In the rows, zero is written as 128.
Known rows, with every step that occurs
l -> k -> z -> a: [ 99 101 142 129 151 134 150 137 141 166 103 105 114 135  97 128 132 131
 135 112 141  87 154 107  81 104 135 147 122 154 128 133  66 111 142 133
 106 128 114 128 132 119 106 125 140 110 128]
s -> p -> n -> k -> z -> b: [134 134 131 127 137 138 119 108 135 115 143 157  88 125 138 116 113 163
  83 125 145 118  87 112  94 118 144 117 133 139 104 147 144 113  82 108
 138 145 166 148 126 133  91 155 110 110 132]
t -> p -> r -> l -> k -> z: [126 115 132 168 138 152 110 114 105 133 112 109 132 100  84 120 131 166
 104 148  91 159 121 136 116 117 128 104 120 135 109 147  83 130 102 119
 123 125 118 136 131 129 118 124 143 128 125]
r -> t: [126  98 114 111 140 110 147 167 160 109 125 112 141 145 133 116 130  96
 147 121 171 112 137 141 146 128 133 121 130 126 136 112 145 125 158 132
 119 125  88 125 128 124 142 125 141 113 126]
n -> p -> r: [142 136 111 167  99 157 122 123 118 161 120 161 127 141 131 135 129 143
 117  89 112 173 139 111 130 136 118 138 180 134 140 135 136 144 131 134
 124 117 125 132 127 136 118 126 127 139 129]
r -> l: [ 95  86 120 139 123 115 124 144 104 113 128  74 131 114 128 116 137 122
 151 143 131 133 138 144 147 120 132 109 126 125 145 112 123 125 152 126
 122 133  73 132 135 118 147 126 139 129 127]
t -> s -> p: [104 173 145 139 122 128 106 142 119 148 138 108 139 131 172 146 116  96
 116 126 137 127 150 134  96 124 123 139 160 132 122 119 168 125 151 140
 114 117 130 119 113 121 128 133 118  98 137]
l -> r -> t: [135 117 114 112 142 115 142 159 145 103 118 137 148 141 116 106 109  98
 138 137 137 134 143 140 153 130 121 121 130 149 143 116 165 139 159 112
 128 124  97 123 131 124 162 114 128 139 126]
k -> z -> b: [113  98 126 119 149 136 131 132 162 100 128 124 121 138 150 105 108 124
 116 111 163  92 119 119 101 114 130 118 155 145 127 133 151 131 116 115
 126 142  44 135 129 116 100 157 132  91 129]
l -> r -> p -> t: [157 154 137 120 125 119 111 135 168 101 122 144 133 114 126 133 100 134
 136 144 120 141 132 140 146 143 111 113 138 133 142 132 141 133 103 123
 147 134 125 115 119 114 151 134 125 154 125]
n -> p -> r -> t -> c: [143 151 107 123 128 135 129 120 132 102 123 171 141 153 113 102 143  91
  99 105 144 156 113 134 166 146 119 143 160 108 113 137 149 165 145 127
 133 111 119 137 138 142  96 120 135 123 126]
n -> k -> z -> a -> b: [101 133 151  88 147 147 148 101 135 129 133 135 119 135 118 110 137 167
 126 143 148  79 133 100  58 102 150 127  92 140 140 147  79 116 120 119
 124 138 149 152 144 126  92 111 123 131 125]
r -> p -> n -> k -> z: [140 132 135 153 124 135 129  91  97 168 130 147  83 122 122 124 141 208
 127 122 152 131 125 142 150 110 140  97 136 116 133 143 108 104  85 113
 135 141 168 131 122 131 101 164 125 104 126]
l -> k -> z -> b -> a: [116  89 128 119 159 132 151 117 179 140 122 120 107 141 113 103  99 100
 107 105 123  60 114  91  68 120 135 162 117 166 124 126  93 115 132 139
 113 141  96 127 138 121  90 135 133  98 125]
n -> p -> t: [152 129 123 123 119 126 120 165 168 140 131 131 134 130 148 137 131  99
 134 108 142 128 123 129 106 141 123 138 128 118 137 132 130 118  95 140
 120 123 121 129 130 134 108 135 127 122 128]
t -> r -> l -> k -> z: [116  82 133 128 141 129 126 128 102 154 112 110 127 129 100 115 116 144
 130 141 102 107 122 143 132 117 128  97 110 144 126 125  78 136 110 131
 127 124  78 135 137 125 126 141 133 127 125]
k -> z -> a -> b: [ 87 129 140  95 144 141 150 124 146  98 132 136 144 136 123 124 118 146
 125 124 156 102 148  99  81 103 148 125 114 141 141 142  85 120 143 128
 118 133  68 130 142 109 107 116 126 111 126]
l -> r -> p -> n: [132 151 117 148 107 114 137  99 107 117 123 162 117 111 119 132 106 169
 154 119 114 177 148 128 190 127 127 108 177 139 141 131 148 132 135 109
 144 136 172 110 117 128 166 137 119 137 124]
z -> a -> b: [100 126 130  83 132 134 159 118 153 108 136 124 140 131 131 136 127 140
 154 121 139 114 155  92  95 120 146 146 133 133 145 128 100 116 173 141
 121 134 120 125 140 121 141  92 127 142 127]
t -> s -> p -> n -> k: [123 169 137 148 107 128 123 111  79 164 148 124 102 116 157 158 150 138
 125 134 121 132 128 139 118 117 138 130 129 117 110 123 152 112 129 121
 121 127 252 132 119 145 132 124 106 110 138]
a -> z -> b: [122 102 120 115 149 124 133 148 170 114 125 116 114 143 146 117 131  97
 113 128 171 133 123 134 110 120 123 141 125 137 138 124 155 122 150 105
 133 149  69 146 120 111 102 136 132 141 121]
t -> s -> p -> n: [107 171 129 151 106 118 123 141 100 136 145 123 127 121 164 168 127 119
 124 113 120 143 145 140 141 122 136 138 155 115 107 127 166 123 158 122
 117 128 178 115 117 134 142 133 110  91 137]
p -> t -> s: [118 142 143 123 131 112 136 171 161 119 137  87 138 125 167 161 139  76
 150 145 138  74 137 161 122 132 124 144 110 102 117 113 148 123 142 132
 117 129 128 119 124 126 139 123 124  95 136]
n -> p: [138 131 118 137 114 138 127 127 127 175 125 131 130 139 148 124 136 118
 138  95 144 153 145 119 120 126 123 128 166 142 152 131 147 121 130 146
 109 118 124 129 127 133 107 138 128 128 129]
p -> n -> k -> z: [119 108 129 149 124 127 160 126 109 173 133 124  96 130 129 129 154 184
 137 108 147  84 126 144 134 104 141 100 127 117 126 135 116 108 112 104
 122 143 176 148 136 136 106 146 122  83 129]
t -> r -> p -> n -> k: [159 153 132 127 101 135 133  57  68 158 134 177  97 118 116 130 152 200
 158 137 113 131 122 126 177 131 132 114 143 115 134 127 119 125 111 138
 156 133 238 128 116 142 141 135 117 176 125]
n -> p -> r -> l -> k: [138  96 104 177 111 148 121 116  97 164 114 119 110 112 102 134 127 134
 123 120  83 190 124 126 131 136 123 141 135 137 136 134  94 141 105 129
 125 117 135 137 139 145 127 116 132 167 126]
n -> k -> z: [118 109 146 136 132 144 143 125 124 191 124 108 109 139 132 112 142 155
 123 124 160  68 128 137  90 102 128 102 120 140 136 134 120 114 106 113
 116 135 124 155 129 125  91 144 133  89 128]
r -> t -> p: [141 145 126  99 145 117 117 137 129 118 130 134 155 137 136 109 150 107
 144 132 153 151 131 132 135 129 134 121 130 122 130 129 154 110 147 139
 121 122 127 121 113 129 129 123 141 121 126]
b -> z: [116  94 142 138 140 112 154 131 124 164 120  95 122 134 152 134 146 142
 129 104 170 123 144 111 117 112 112 153 118 133 133 121 135 127 144 126
 108 133 123 127 118 124 132 144 139  98 130]
z -> b: [119  93 117 106 136 131 142 132 170 101 130 116 118 127 154 114 117 114
 141 106 149 108 120 116 107 127 131 137 171 141 134 122 162 128 147 124
 126 145  91 126 129 125 126 137 133 128 126]
l -> k -> z -> b: [123  89 127 121 161 141 145 135 184 150 115 112  95 128 136 110 100 128
 122  97 146  81 112 129  80 116 133 134 144 158 119 135 111 124 104 124
 112 144  96 140 132 127  90 148 136  95 127]
p -> t -> r: [148 124 139  95 120 118 135 157 160 123 129 136 148 136 127 143 135 113
 155 125 122  74 112 132 140 147 115 124 125 107 126 123 128 139 123 141
 134 128 116 129 123 123 145 121 127 138 130]
b -> a: [105 123 124 125 117 115 153 135 141 135 131 106 134 145 121 122 126 110
 141 104 126  92 142  93 117 124 132 145 128 135 147 110 119 113 187 151
 111 127 101 116 129 118 134 115 135 108 126]

Rows
[ 90 103 148 129 148 117 147 122 110 130 118 115 126 138 126 135 158 133
 132 119 163 123 156  65 101 111 119 182 103 133 128 125 111 126 167 133
 113 132 113 107 126 123 131 125 140 132 129]  b -> z -> a
[112 129 125 136 130 111 144 144 138 148 123 108 134 165 110 129 139  88
 115 116 149 123 141 114 111 116 124 150  90 127 152 113 118 104 184 135
 120 131  87 133 127 104 108 108 135 121 120]  b -> a -> z
[138 112 109 137 126 129 142 160 156 101 118 140 138 143 113 121 123 115
 128 124 143 136 132 135 160 137 124 132 147 121 129 118 141 149 169 119
 127 121 103 129 132 127 148 114 141 130 129]  p -> r -> t
[149 143 136 120 125 115 109 143 171 107 128 117 127 122 137 137 119 131
 141 134 158 126 130 145 142 142 123 122 125 106 134 130 122 115 104 142
 136 132  92 118 117 119 126 144 135 122 125]  r -> p -> t
[134 103 124 140 109 124 164 116 109 183 134 118  88 117 135 139 161 162
 158 108 129 102 125 132 141 119 138 125 139 115 133 125 128 105 143 121
 123 142 242 142 130 146 143 125 124 120 128]  p -> n -> k
[110  92 127 114 113 118 127 120  83 101 129 116 143 128 120 120 139 129
 151 153  99 129 130 129 159 131 128 104 131 125 135 111 127 144 144 138
 139 123  79 124 131 120 161 128 126 165 125]  t -> r -> l
[149 159 128 100 142 126 119 127 127 104 129 155 166 127 124 101 129 101
 138 139 126 169 138 129 142 132 120 109 119 148 135 128 167 130 155 115
 137 119 143 116 120 133 157 114 127 145 123]  l -> r -> t -> p
[113 105 121 125 138 124 160  91 131 118 146 144  93 136 115 107 137 141
 112 130 118  79  93  90 102 117 154 147  96 132 118 130 114 107 124 115
 132 155 167 134 145 133 102 137 117 109 128]  p -> n -> k -> z -> b -> a
[117 127 123 156 109 148  95 115  81  98 129 108 149 102 112 126 146 146
 131 153  89 189 128 127 147 134 127 110 145 119 124 130 135 136 139 114
 141 124 117 125 126 125 149 111 137 152 126]  t -> p -> r -> l
[104 119 137  97 158 142 163 125 164 138 119 123 119 128 110 128 112 152
 130 109 143  98 150 107  62 107 147 139 112 154 130 144  50 111 138 135
 107 131 123 138 142 122 109 107 130 114 124]  l -> k -> z -> a -> b
[125 108 137  96 151 122 160 116 144 131 132 115 131 128 156 130 131 172
 128 106 173 129 136 107  98 115 121 147 131 133 144 133 121 127 129 130
 108 135 154 137 132 126 130 132 132 104 127]  a -> b -> z
[142 145 119 123 102 125 130  85  86 127 131 175 120 122 128 141 126 189
 163 111 116 157 137 121 197 137 128 113 164 114 129 127 125 126 129 140
 147 133 166 111 111 131 155 154 122 154 126]  t -> r -> p -> n
[147 159 126 147 109 126 136  81  89 161 127 165  91 105 111 127 129 193
 146 137 107 151 139 129 171 123 128 117 150 143 142 135 142 119 122 105
 148 138 227 131 121 141 155 132 114 160 122]  l -> r -> p -> n -> k
[137 133 138 104 121 119  79 155 119  75 138 126 161 122 118 140 115 107
 104 169 101 143  95 131 135 149 123 110  86 109 115 127 131 139  89 140
 148 121  78 129 126 115 149 126 122 165 130]  s -> p -> t -> r -> l
[114 181 135 171 103 148 100 140 119 133 130 130 142 127 144 158 105 113
  96 131 114 161 144 128 110 131 118 142 161 132 108 126 165 150 156 127
 124 115 140 124 117 126 138 120 121 117 138]  t -> s -> p -> r
[138 166 153  92 129 109 105 166 176  89 136 112 140 126 134 132 124  87
  96 105 158  95  97 138 111 145 118 124 127  93  98 135 151 142 110 143
 123 122 134 135 126 117  99 125 131  86 131]  s -> p -> t -> c
[ 92  60 119 126 163 119 136 109 141  91 128  91 109 124 104  94 102 102
 108 147 104  88  96  99  87 119 147 143  87 152 119 123  86 116 119 135
 125 137  48 126 149 121 103 134 135 116 123]  r -> l -> k -> z -> b -> a
[159  94 121 116 128 123 110 133 129 149 122 128 130 115 112 139 134 106
 135 147  78 138 103 137 134 149 124 136  83 127 128 131  87 133  65 152
 138 118 146 126 135 145 128 121 125 186 125]  n -> p -> t -> r -> l -> k
[128  99 112 184 128 158 107 130 105 174 106 126 115 123  92 121 117 146
  92 126  95 179 125 131 112 119 128 119 127 145 128 145  82 140  85 122
 122 118  74 141 142 136  94 132 134 126 128]  n -> p -> r -> l -> k -> z
[141 156 130 146 108 149 112 113 122 149 126 135 141 118 124 139 145 158
 135 115 112 164 136 117 128 136 120 119 168 123 121 137 144 129 151 120
 130 126 147 123 117 130 129 114 137 135 128]  t -> p -> r
[121  85 125 117 128 127 132 117 110 157 118 101 124 111 107 124 131 134
 156 143  87 123 121 133 148 128 126 117 117 140 135 114  88 137 132 144
 129 123 135 130 131 132 159 121 135 169 124]  t -> r -> l -> k
[140 159 109 161 123 134 120 130 109 131 132 165 147 150 144 134 135  78
 116 143 121 163 148 143 146 140 122 160 145 123 119 124 159 151 145 123
 129 108 116 117 133 148 122 119 122 131 134]  n -> p -> r -> t -> s
[119 111 104 174 103 147 109 122  78 122 126 133 134 122 120 122 135 136
 110 139  94 197 130 120 150 133 123 128 150 125 139 131 128 147 126 123
 135 120  86 130 139 132 130 122 129 167 129]  n -> p -> r -> l
[136 161 129 136 121 132 117 105 124 144 119 148 129 122 124 114  98 157
 139 126 123 170 154 125 152 131 114 113 167 154 152 131 151 133 135 125
 139 127 106 118 113 117 153 137 127 149 124]  l -> r -> p
[115 145 125 179 119 135 103 131 102 126 123  93 126 102 118 157 109 113
 104 162  78 174 127 144 114 134 124 150 131 131 108 121 124 145 128 128
 121 112 152 127 127 134 150 112 124 143 135]  t -> s -> p -> r -> l -> k
[127 181 130 127 139 110 108 152 121  85 134 153 168 139 145 128  95  70
  97 159 126 156 144 149 127 134 118 133 117 156 117 118 186 144 150 118
 128 110 126 118 122 124 155 117 109 126 134]  l -> r -> t -> s -> p
[131 172 144 130 129 114 105 129 147 113 138 110 134 118 164 153 123 103
 144 164 144 111 138 165 139 138 124 148 116 102 124 122 143 121 102 136
 137 125 124 108 115 123 132 139 131 117 132]  r -> p -> t -> s
[161 149 131 104 113 133 117 137 142 138 134 167 146 144 139 141 139 116
 134 108 114 118 115 122 130 153 114 136 121 117 130 135 131 140  97 151
 141 115 132 128 125 137 116 132 117 152 129]  n -> p -> t -> r
[124 103 130 102 124 113 116 149 120  76 135 108 148 121 118 135 137 102
 149 166  98 101 110 146 160 144 125 114  85 107 121 116 116 143 111 128
 146 128  72 127 135 122 161 121 130 162 127]  p -> t -> r -> l
[106 106 119 109 133 119 145 113 159  97 141 122 122 141 135 110 116  99
 136 116 124  95 119  80 101 132 139 165 139 144 133 111 137 120 168 141
 125 142  86 119 136 119 120 117 130 131 125]  z -> b -> a
[158 165 149  96 120 128  97 160 160 109 134 157 151 137 128 150 105 114
 110 126 118 111 100 118 112 150 113 120 118 118 113 131 135 137 100 153
 139 120 125 130 116 120 136 128 120 145 132]  s -> p -> t -> r
[119 142 116 147 130 129 139 156 131 107 132 129 148 142 137 140 127  84
 131 151 132 120 150 155 151 136 126 148 134 113 113 109 160 150 177 114
 127 121 115 122 133 133 154 107 130 111 136]  p -> r -> t -> s
[146  76 133 101 136 120 126 148 152 115 122  93 124 110 108 140 132 113
 151 153  88  89 103 150 145 145 125 130  82 112 118 119  83 139 100 139
 136 126 139 131 136 132 158 114 135 166 126]  p -> t -> r -> l -> k
[125 140 119 137 107 118 124 155 127 132 137 132 116 123 136 150 116 148
 128  84 138 158 131 116 141 126 133 112 169 119 121 130 148 117 143 132
 117 132 168 124 117 128 146 132 118 107 134]  s -> p -> n
[112 168 132 119 141 114 110 150 131  93 138 121 155 144 156 136 116  67
 107 142 156 139 137 146 118 127 130 135 117 119 114 116 170 126 150 140
 118 107 109 123 118 124 137 129 123 106 136]  r -> t -> s -> p
[151 150 147  89 137 111 105 120 173 105 129 115 130 122 137 120 134 113
 128 122 161 107 113 152 155 146 116 124 144  84 111 134 128 133 106 144
 136 129 121 128 119 119 104 142 137  96 123]  r -> p -> t -> c
[155 138 123 111 133 114 138 106 103 143 144 140 121 122 122 118 183 146
 150 140 142 144 112 137 156 129 149 120 100 106 118 132 137  96 123 116
 137 132 252 132 128 157 128 114 129 140 125]  r -> t -> p -> n -> k
[150 138 133 119 147 126 132 106  99 140 139 156 123 132 120 110 170 152
 124 141 151 122 110 144 134 111 150  97  95 109 109 146 124  94  97 107
 131 133 195 140 128 147 103 143 127 102 126]  r -> t -> p -> n -> k -> z
[154 128 102 147 121 141 122 140 133 119 122 171 140 155 118 119 130 113
 112 115 137 179 131 123 144 144 122 143 152 129 132 132 139 148 144 128
 129 111 100 129 132 143 117 120 128 144 129]  n -> p -> r -> t
[111  77 118 176 136 148 133 146 125 141 108  95 119 111  84 122 112 158
 110 134  99 134 125 145 130 114 128 102 128 132 120 133  83 139 114 108
 116 132  77 140 142 122 123 126 146 108 127]  p -> r -> l -> k -> z
[132 186 145 135 127 116 114 131 140 112 131 137 147 111 151 146 100  99
 139 168 113 131 148 163 145 140 113 136 119 134 124 124 153 138 103 123
 148 126 137 110 116 120 153 133 116 134 129]  l -> r -> p -> t -> s
[147 113 121 114 116 126  94 131 109 101 134 145 151 128 128 132 143 100
 132 153  97 144 102 130 148 149 121 124  93 112 134 129 117 140  84 138
 149 112  84 125 132 134 127 134 121 177 125]  n -> p -> t -> r -> l
[140 158 137 158 122 137 131  85  89 164 126 173  92 115 114 116 117 211
 122 138 119 137 137 135 152 111 128  93 136 145 135 146 126 121  94  96
 149 142 187 136 125 132 126 150 113 122 125]  l -> r -> p -> n -> k -> z
